Each row was made from one walk, in order. Every step used is in the known rows, and no mark comes twice. Write each row's walk.
Known rows:
J > R > Z > K > S > X: [  6 -30 -10  14 -15 -14  27 -20  10 -20   4 -26  24  14 -22 -40 -22  13
  37 -17  -6   0  28  14   3  15  50  -3  24  15  27  21 -42 -61 -13 -34
  16 -32   0 -17  24 -12  30  16 -17  -9   2 -35 -23 -13   0   5  -6   5
 -18   3  -3  45  37 -52]
X > S: [-14 -10   5 -12 -19 -30 -17  11  -9 -20  16   5   8 -10 -47 -42  -3 -34
  24  15   8 -23 -26 -15  11   0   1  -2   3 -20  11  22 -21   6  -3   8
  -6 -17   4  -1 -16  -7 -26  14 -10  -5   0 -33 -16  10 -14  16  13   3
  -1   9 -31 -21   0 -30]
F > X > S: [ -8   1   3  -9 -26 -36 -20 -11 -13 -15  42  -3  -5  -4 -12 -19  -9 -26
   5  20   0 -17   7  -8   3 -48 -14   5 -23 -29 -17  -3 -19  13  25   2
 -22 -11  -7  16 -20 -34 -42  23 -31 -16  -4 -45   7  13 -21  34  16  19
   7  -5 -20 -46 -18  -4]
K > E: [  0 -24   0  16  13 -17  28 -25  -2 -29 -16  26  15 -28   7 -25 -13  12
  16  10   5  -5  20 -25 -21  -3  12  12   6 -31   6   1 -34  14  19 -16
  40 -21  -6  22  28  -2 -21  -2 -14  11   5 -19 -50   6  -7 -13 -26  18
  -7  -3 -31   9   8 -27]
J > R > Z: [  9 -34  -4   7   4 -10  12  -5   5 -27 -19 -20  39  11 -36 -50  -1  15
  33 -42   8  10  39   6 -24  32  41  -8  16   4  -4  11 -49 -34 -13  -7
  13 -31 -21 -17  35   1  42  27 -16 -22  -4 -42 -49 -39  11 -14  -1  -6
 -25  40  23  34  55 -58]
K > S > X: [ 10 -17   7 -25 -45 -23  12 -34  12 -24  37  15  11   9 -10 -43 -52 -21
  -2  17  -1  -5   3 -19  13 -15  26   6 -27 -16  23  24  -7  -9  20 -32
  30 -12  31  21   0   3 -32  12 -35  18  11 -33  -4  12 -23   6  12   2
  -1 -36 -36  -5  -9  -8]
J > R > Z > K > E > X: [  9 -26 -11  22  16 -26  30 -23  -5 -25 -26 -29  16  -9  -6 -18  -6  36
  40 -12  -3   6  35  -2  -8  11  36  21  42   5  29  -9 -42 -49 -13 -25
  15 -30 -13 -11  31 -26  34   7 -16 -18  -3 -34 -31 -13  24   3 -24  11
 -19  14   0  46  49 -60]
K > Z > R > J: [-16 -22  -2  57 -29  11  -8   8  10 -10 -45  12  28  17 -36 -32 -18  31
  55 -30 -18 -51   3 -31 -41  84  37   9  44 -23  14  25 -22 -29   7 -12
  -7 -27 -44 -11 -47  13 -16   4  22   0   3 -29 -56 -49  -2 -35 -10 -15
 -13  26 -11  34  40 -30]
E > K > F > X: [ 18  26  -8  29 -28  -2  34 -49 -43   2   7  -8   7   5  45 -15 -10  14
  -1  28  -9 -24  16 -25  35 -65 -55  28   6 -21 -14  -3 -40 -17  28 -32
   8   2  -6  44  12 -22 -16  15 -33   5  -6 -33  24  26  12   8   7  20
   1 -23 -24 -32  12  -9]
S > X: [ 19  -4   5 -27  -8  -4  25 -20   8 -13  41  -9  -1  -1  -5 -32 -27   4
   3  -4  19  11 -11  -8 -15 -27   9 -11 -21 -27   9  15 -26   6   2  -2
  24 -20   6  35   9   4  25   4 -59   3  23 -31 -16  12 -15  -4  23   4
  -8 -25 -21   8  12 -27]
P > X > S > K > Z > R > J: [ -5  14  -7  20 -38 -24 -21   1  -2  -3 -11  -7   1  18 -22 -32 -24  -9
  32  18  -5 -30 -45 -13  12  30  19   2  13 -31  22  11 -12  -8 -11  -7
 -17 -12  12  16 -53  23 -28  -6   9  16   7 -29 -12 -10 -27   2   6   9
  28  -8 -43 -30 -11 -19]
E > X > S > K: [  5  17  14 -46  -8 -50  -4 -16 -24 -10  26 -17 -14 -11 -36  -5 -14 -12
  24  39   3  11 -42 -24  42 -36 -22  29   6 -20  24  -6  10 -13   1  -1
  -9  -7  29   5 -19  -6  -4 -13 -33  31   9 -40  24  17  17  29  26   9
  18 -30 -41 -24  -8 -21]
F > K: [ -5 -19  21   0  16 -21  29 -21  10 -26  -3  -7  14   3 -10 -18  -5  -8
  18  -6   9   8   7  -6   8 -21 -12   9   5  -5   7  31 -51 -16   6   4
   4  -7  -6 -17   0 -29   3  -5 -29  24 -19 -33 -18   8  -6 -31  18  23
   1  -7  18 -27   1 -27]
P > K: [ 14 -18  17  18   4 -18  25 -24  -6  -6 -17   7  33   9 -32 -42 -12  -2
 -12   6   9   0  16  16  11 -28 -22   7  -5 -16  12  26 -46 -28 -20  14
  25 -16  10  13 -36   0   6 -13 -21  10  11  -9 -23  25   2 -28  -1   5
  10  17 -11 -16  13 -49]
K > F: [ 33  -7  -6  29 -36  14  20 -18 -17   1   4   3  33   4   4 -40 -16 -10
  12   2  14 -38  14 -16  22 -18  -5  12  -1 -24   0  28 -43  13  12 -12
  37 -13  -2  18   6   9   4  23 -15  -7   1 -14 -24  21 -16  -8   3   8
  -8   1 -12  -4  16  14]
J > R > Z > K > E > X > P: [ 14 -30 -13  12  18 -33  32 -12  -5 -26  -8 -11   0 -17 -21  -9  -2  42
  51   2   0   1  21  -7  -5  10  41  18  20   2  28 -10 -28 -41 -22 -21
  10 -25   0  10  40 -26  41   7 -18 -18 -14 -33 -29 -11  19   8 -19  15
  -9   4  15  36  55 -51]
F > X > P: [ 16 -22   1 -26 -16 -37   6 -13  -2  -8  60  20 -19 -14 -14 -14  -6   4
  11  20   6  -9  17 -19  -8 -40 -12   5 -59 -31 -16  -7 -16  23  10   1
  -7   0  10  59  15 -31   2  24 -52 -24 -18 -34  -8   7 -11  16  13  28
  15 -26  12 -45   3  16]
S > K > Z: [  8   3   7   2  -8  -2  14 -26   7  -4 -18  10  14   7 -56 -26 -27  13
  43   4 -13  19 -21  20  20   5   0   3  33  -7  18  31  -9 -34   1 -23
  13 -18  16   4 -25  36  22 -30 -17  81  31 -28 -29 -20  20 -27 -10  29
   3 -19 -23   7 -12  -4]
Z > R > J: [-13 -32  -1  41 -27  10   9  21  21  -9 -18 -12  35  16   0 -41 -13   8
  44 -40   3 -47  20 -49 -42  80  41  -9  32 -32  11  24 -50 -16   6   9
   3 -35 -44   2  -5  -6  -6  20  29 -60  -8 -21 -55 -28  -1 -26   6 -29
 -20  29 -12  32  59 -59]
F > X > S > K > Z > R: [-15  28   5   1 -26 -20 -16 -20  -8  -4  13   2 -16  -6 -28  -5 -12  -8
  33  25 -26  -8 -15   7   6 -43  10   7  18 -26   1   6  -2 -14  26 -24
 -28 -14 -16   9 -59 -11 -45   1 -11  30  14 -52   6  -8 -11  20   1  28
  15 -23 -25 -37 -28   2]
J > R > Z > K > E: [  2 -32 -14  35  15 -12  32 -16   4 -26 -29 -17  31  -6 -13 -30  -4  27
  43 -25  -7   0  35  11 -13  26  45   5  44   7  22   8 -52 -50 -13 -25
  17 -37 -25 -17  39 -18  31   9  -4 -20  -5 -27 -45 -15  12  -6 -26  13
 -26  25   5  50  48 -64]
P > X > S: [  5  -4  -7 -11 -27 -45 -18   3 -12 -16  17  -9   4  11 -15 -44 -21 -27
 -10  29   7 -26 -18 -13  11  -8   0   7 -40 -32   8   7 -22  19 -18  12
  -8  -9  20  22 -29  -2 -28  18 -19 -15  -6 -31 -15  17 -35  15   8   9
  17  -1 -41 -52 -12 -14]
E > K > S > X: [  5   8   6 -11 -31 -23  30 -51 -14 -17  11   1   0   7  17 -25 -35   9
  -3  29 -12   0  -4 -32  30 -35 -16  11  -7 -11  24   5 -14 -36  16 -47
  14  -1  24  38   7 -12 -23  -2 -37  37   9 -39  23  15  12   3   8   2
  -3 -37 -49 -10   7 -42]
K > Z: [ -1 -21   4  17 -23  -8   0 -10  -4 -17 -25  17  21   7 -58 -33 -21  22
  32  -6 -13 -18  -2   0 -12  29  10  12  15 -16   9  22 -18 -18  -1 -14
   8 -19  -9  -9 -42  21  -2   3 -12  32   8 -31 -48 -28   2 -32  -9   5
  -9  11 -14  10   7  -1]
J > R: [  1 -29  -6   3  -4 -21  -1   0  -2 -19 -15 -23  30  32 -20 -50  -4  10
  34 -18   2  -7  29   2 -25  17  38 -10  -2  -5  -7  -1 -40  -7  -9 -22
  16 -40 -11  -1  21  -5  19  19 -25 -30  17 -38 -38 -13  26 -24  -1   0
 -22  21   2  12  35 -34]
J > R > Z > K > E > X > S: [ -2 -13 -10  22  10 -34  16 -14 -14 -24 -18 -25   6 -16 -18 -15   2  21
  48   5  -3  -6  12  -1   1   3  37  17  47   7  28  -7 -38 -48 -15 -25
   0 -29 -10 -19  19 -28  14   7  -8 -13  -5 -39 -17  -5  11  18 -17  10
  -9  14  -5  34  40 -63]
S > K: [ 10  -7   8 -17  -1  -6  27 -23  14  -4   8  -5  18   3 -34 -28 -23 -10
  34  -7   9  32 -10   7  22  -8  -6  -7  13 -14  16  30 -21 -21  -2  -5
  23 -24  18  13  16  18  29 -19 -24  41  24 -22 -22   3  16 -12   1  26
   3 -18 -19   2  -2 -24]
F > X: [  3 -16   5 -10 -24 -25   3 -23   1 -13  34  -5   6   7   2 -23 -16  -4
  -4  -3   2   2  36 -10 -14 -41 -21   5 -36 -32 -16   4 -33   7  28  -2
  -7 -16 -19  18  -2 -29  -9  24 -44 -27  -2 -42  -8   2  -5   9   6  19
  -2  -2  -6 -26   0   0]

Write each row's walk:
[-23 -16  16  48  -1   1  14 -16   8 -24 -49   3  13   9 -19 -11  -4  29
  44 -14 -19 -17  -1 -14 -12  36  19  18  55  -9  14  28 -43 -41  13 -14
 -16 -10 -30 -28 -52 -12 -26 -11   9  30 -21 -37 -29 -34  -6 -51   8   6
  -2   6  20  -1  15 -30] | F > K > Z > R > J
[ 15 -21  -5  -4 -41 -26  38 -23  19  -4  53  10  -7   1  -8 -22 -38 -11
  24  38 -13 -29 -12 -10  36 -12  21  11 -16  -3  60  31 -14 -27 -14 -32
  15 -14  39  38  -3 -25  -3  -7 -22   4  -9 -11  -6  48 -11  16  -2  24
   7 -48 -33   3  -3 -12] | Z > K > S > X > P
[ 18 -15  10  -1  -4 -42   8  -4 -20  -1  -2  14 -13  -3 -39  -1  -9  42
  28  32  -1 -29 -24 -43   1   6   2  37  -5 -25  29 -17   0 -28 -19  10
 -10   5  18  39 -51 -11   7  -4 -19  -3 -15 -25   0   1  16 -10  14  -7
  32 -10   0 -17  42 -30] | E > X > P > K > Z > R > J
[-12 -16  16  19  13 -14  16 -31   2 -28 -37   7  11   6 -39 -16  -6  21
  26   3 -12  -1  -5   9   6 -11  -5  19  25   0  13  30 -40 -23   6 -13
  -6   0  -7 -32 -39 -10  -6 -17 -22  64 -14 -37 -23 -12  -4 -45  12  29
   4 -10  18 -20  -9 -10] | F > K > Z
[  0 -38   6  21 -25 -11  40 -21  22 -18  11   3  34 -11 -28 -34 -32 -13
  21 -16 -13 -11  36  -6  24  33  16  16  23   9  47  54 -41 -73 -12  -5
  13 -10   0 -24  13 -16  12   9  13  -1 -28 -15 -34 -14 -12  10 -19   7
 -10   9 -14  38  26 -45] | R > Z > K > S
[ 19  -8  17   6 -21 -28  25 -48  -5  -9   7  19  21  15 -17 -46 -39 -14
 -23  27  -4  -1   1  12  26 -49  -1   8 -21 -13  28  25 -29 -37  -5 -18
  31  -5  45  23 -41   3 -24 -13 -30  37  20 -19  10  39 -16 -12  12   5
  24 -19 -31 -23 -12 -38] | P > K > S > X
[ 39  -8   7 -16  19 -22  43 -30  -6 -10  37  29 -26 -27 -15 -15 -13  21
  -3  43  16   8 -34   0   0 -52  14  -6 -27 -30  17  -2 -17   9 -15  -7
  30  -4  43  83   5   0  21 -13 -65  23  16 -14  -7  41 -25  -2   6  18
  26 -43  -8 -21   6 -27] | S > X > P > K > E
[ 10  10 -19  47 -43  -6  20 -26 -17   9  33 -13   6   2  10 -11 -15 -24
  26  32 -11 -51   2   3  44 -48 -16  25  17 -12  23  29 -46 -11  13 -21
  -5 -18  -7  17 -20 -39 -17   9  -4 -22 -11 -10  11  62 -17  29  -4  40
   7 -16 -35 -18  -9  10] | Z > K > F > X > S
[ 15  18  -9  22 -50  -3  -7 -25 -34   2  30   2   5  -8  12 -22 -12 -23
   6  30   3 -42   2  -9  32 -66 -17  15  -6 -24 -15  14 -33  22  36 -12
   1  -9  -3  24 -11 -18 -37  33 -24  -9  -8 -29  18  35 -33  33  11  26
  14 -14 -19 -44 -16  33] | K > F > X > S
[ 25 -21 -17  29  -9 -11  25 -17  -6  -8  13 -16  13   4 -13 -24  -1  20
  39  -7  -2 -20  28  12   7  -6  34   4  11   9  11   8 -49 -37 -13 -20
   4 -21  -8  10  30 -25  39  29 -17 -32 -21 -28 -19  -3  -3  14  -3  25
  -4   7  27  17  41 -19] | J > R > Z > K > F > X > P
[ -3  27  18 -20 -19 -37 -12 -11 -21  -2  -3 -14 -18  -9 -42   6 -12  12
  38  38 -20  -4 -37 -22  23 -18   5  33  30 -26  31  -4  23 -27   1  -9
 -17  -8   2   0 -67   2 -17 -16 -11  41  13 -47  10  -2  17  19  12   0
  18 -26 -38 -16  -1 -20] | E > X > S > K > Z > R
[ 15 -16 -18  41 -12  -1  26 -23  -6  -4  -3 -30  28  12  -3 -27  -4  18
  37 -21  -6 -12  48  16   4 -10  30  11  26   7   5  16 -60 -48  -2 -24
   7 -29 -29 -11  25 -24  37  28 -12 -36 -10 -32 -15  -5   4   7  -5  19
 -18  18  16  30  43 -31] | J > R > Z > K > F > X
[ -2  -8  22 -11 -10 -25  31 -47   9 -34  16   7  -3   6  -2 -20 -33 -14
   8  19  -7   9  -2  -9  28 -46   6   9 -11  -3  22  28 -29 -19  22 -33
  16  -2  28  -5  -8 -25 -27 -13 -39  53 -11 -37  16  19 -23 -16  24  20
  15 -47  -2 -34 -21 -14] | F > K > S > X
[-19   4   2  47 -19   4  15 -16 -16  -2 -54   0  16  13  -1 -16 -12  45
  41  -9 -23 -37  -3 -42 -11  51   2  15  56 -17  15   6 -29 -54   2 -29
 -11 -10 -33  12 -33  -1 -16  -4  14  14  -2 -37 -21 -35  26 -31 -11  -9
 -15  10 -26  23  49 -60] | E > K > Z > R > J
[ -7  14   4  -4   7 -29   6 -21  -3 -24   0  15  -7 -33 -29 -20  -6 -27
  43  34   2   5 -42  -1  25 -22   9  -3  34 -18  24  10 -15   0  10 -16
   9 -16  25  14   5   8 -30 -22 -12  56  23 -27  -7  20 -11  22  -8  27
  15 -25 -48 -19 -28 -26] | X > S > K > E
[  2   2  15 -36 -13 -53 -13  -3 -27 -14  27 -16 -10  -9 -30 -12 -11 -10
  14  32   6 -12 -23 -39  20 -29 -17  31  -9 -23  16 -11   5   1   0   5
 -16  -8  13   4 -25 -22 -11   8 -32  -5  -6 -46  11  18   5  25  27  -9
   6 -11 -34 -26   8 -20] | E > X > S
[ -8   6   4  16 -10 -10  18 -31 -25  -5 -38   5  11   8 -19 -19 -14  38
  17   8 -20 -13  -8 -18  11   8 -29  21  30  -6  14   7 -18 -46  -6 -31
  -3  -3 -12  17 -25   2  -6 -11 -18  41   4 -37 -11 -18  29 -23 -13   8
 -12  -2 -29   1  21 -36] | E > K > Z
[ 28 -30  12 -11   9 -31  23  -8  -5  -4  21  34   2  -8 -50 -35  -3   8
   4  32  14 -16 -11   1  13 -15 -12   2 -39 -18  22  10 -24  -9 -37  21
  14   2  35  55 -14  -4  26  -3 -30   2 -11  -7 -19  25  -5 -15   6  18
  27  -5  10 -39  21 -26] | X > P > K
[ 16  -5  17  23  22 -38  31 -45 -29 -18 -26  14  10 -21   5  -9 -12  24
 -15  43   4  10   9  -3  10 -60 -21  35   0 -28  20 -19 -33 -14  -3  -5
  29  -8  23  30 -30  -9 -14 -26 -30  27  13 -15  -3  37  10 -16 -11  10
  23  -6 -29 -22   5 -48] | P > K > E > X
[ 16  12   6 -13  18 -26  37 -47  -5 -16  -3  -1  -3 -22   5   2 -27  18
  29  30  -1  41 -12 -19  17 -42 -14  22  18 -23  19  -7  -5  -2  19 -26
  29 -15  26  31  23   9   4 -34 -34  62  28 -25  -5  15  24  -1 -10  28
  15 -38 -35   0 -11 -20] | S > K > E > X
[  0  24  -4   2 -35 -27 -17  -4  -4  -3  -6  -7  -4  11 -26 -28 -27  -9
  16  35 -15 -15 -35   4  14  -2  23   3   4 -35  25  13  -1  -4 -22 -12
 -15 -11  16  21 -78  23 -31 -11   5  28  12 -30 -14  -2 -28  -3  -4  17
  27 -17 -44 -43 -21 -12] | P > X > S > K > Z > R
[ 32 -17   7 -45  -1 -19  31  -7   6  -6  63  13 -23 -16 -27 -23 -17   9
  11  20  25   4 -34 -15  -9 -23  20 -14 -40 -26  13   9  -5  18 -14   2
  18  -9  26  69  20  -1  42   6 -66   0   7 -26 -18  20 -21   7  24  11
   9 -43  -5 -12  15 -12] | S > X > P
[ 38  -5  11 -17   4 -12  26 -22  -7  -1  32  29 -21  -7 -47 -20 -16  30
   3  35   9  -1 -43  12   6 -41  14  -3 -27 -23  23   7 -11 -11 -25  -3
  11   0  38  66 -36  12  31 -16 -62  36  15 -23  -8  24 -23  -8  16  14
  27 -36  -3 -21   8 -17] | S > X > P > K > Z
[ 28 -16  19 -37 -11 -67  13 -23 -24 -11  31  17 -17  -7 -35 -10 -22  12
   4  56   0  -7  -7 -30  35 -42 -15  40 -46 -20  33 -16  10 -18 -16   1
   7  13  56  48 -24 -16  -4  -3 -42  14 -17 -26  19  33  11  11  23   3
  39 -31 -10 -48  14  -9] | E > X > P > K > S
[ 29  -1  11  -6   1  -5  28 -14   2   0  22  25 -24 -10 -36 -15 -19  34
   7  32  -1  -8 -37   6 -13 -29  32  -8 -10 -28  29  11  -3 -16 -27  -5
  17  -6  19  65 -55  10  22 -15 -43  24  17 -21 -20  19 -22 -20   9   9
  24 -35  -2 -13  14 -25] | S > X > P > K > Z > R
[  2 -38 -10  22   5 -13  26  -3   9 -16 -14 -31  35  12 -30 -40  -2  15
  43 -32  -4  -3  36  13 -11  36  40  -3  30  12  19  21 -52 -58 -25 -13
   9 -36 -25 -25  28 -16  47  18  -4 -34  -7 -31 -46 -22  16  -8 -11   7
 -29  32  13  48  54 -65] | J > R > Z > K
[ 10   5  18  18  19 -45  21 -41 -34 -17 -23  15  -1 -24 -10 -12  -8  15
  -8  54   4  -2 -11  -3  16 -62 -20  34   8 -26  22 -16 -26 -16  -1  -1
  19  -6  26  23 -41 -13 -31 -24 -20  32  14 -18   6  44  -6   0  -9  11
  29  -5 -38 -31  -6 -50] | P > K > E > X > S
[ 15 -13   6  -2 -10 -32   7 -28 -15  -4  30  33 -18  -6 -31 -15  -7  17
   0  36  -8 -13   3  11  -1 -55 -14  15 -42 -24  -8   0 -15  -7  -4  -1
 -12   3  18  56 -41 -20  -7   7 -47  12 -12 -27  -2  15 -10   2   4  35
  37 -17  14 -55  -5  12] | F > X > P > K > Z
[ 38  18  -3  -2 -19  -1  30 -39 -14  13  42  11  -5  -8  -1 -12 -18  -9
  30  30   1   5 -11   6  43 -66 -19   6 -10 -18  -1  16 -19   3  21 -21
  19  -4  34  55  20  10  15  -2 -40  38   9 -21  15  30  -2  12   9  44
  29 -45  -6 -33 -18  34] | S > K > F > X > P
[  2 -38 -11  22 -13 -22  20 -14  14 -24 -13 -20  38  15 -29 -43 -13  10
  41 -24 -11 -10  42   8   3  36  47   3  28  17  28  24 -45 -61 -17 -28
  15 -31 -11 -30  23 -17  19  23   2 -20 -11 -35 -32 -21  11  -2 -12   7
 -25  19   5  44  41 -54] | J > R > Z > K > S
[  1   2   7  -8   7 -46   4 -24 -28 -30   0   8 -14 -39   1  -2  -9  11
  16  49   3 -11 -17 -44   3 -35  -1  35   7 -33  17 -30  -7  19  22 -14
   5 -13   8  23   5 -17 -43  -9 -24  14   7 -38  -6  24  -5  23 -12   7
  13 -16 -47 -14  -5 -24] | K > E > X > S
[-14 -14   6  30 -31   7   1   0   6  -4 -45  12  22   9 -44 -23 -18  33
  36  -9 -29 -31  10 -14 -33  42  40  10  34 -25  19  30  -8 -22  -4 -18
   2 -27 -43  -8 -75  17 -19   5  18  15   8 -34 -63 -41   1 -44 -20  -8
 -15  16 -11  20  22 -12] | K > Z > R
[ -6  14   6 -19  -8 -28  -7  -8   1  -8  14  -1   2 -11 -53 -31  -8 -39
  41  19   1   2 -45   8  36 -15   3  -7  17 -11  18  21  -8 -13  -2  -1
  -3 -17  21   4  -7  10  -7 -11  -9  38  11 -27  -1  14  -7  18  15  24
  10 -16 -38 -22 -22 -27] | X > S > K
[  7 -18  20 -26  -7 -38  33 -42  12 -31  34  18 -17  -1 -10 -17 -22 -10
  11  32  -7   4 -13 -12  29 -45  10  11 -23  -4  24  17 -20 -11  12 -30
  12   9  44  21   6 -25 -20  -7 -43  53 -24 -34  15  26 -29 -10  29  26
  27 -59   9 -41 -16  -5] | F > K > S > X > P
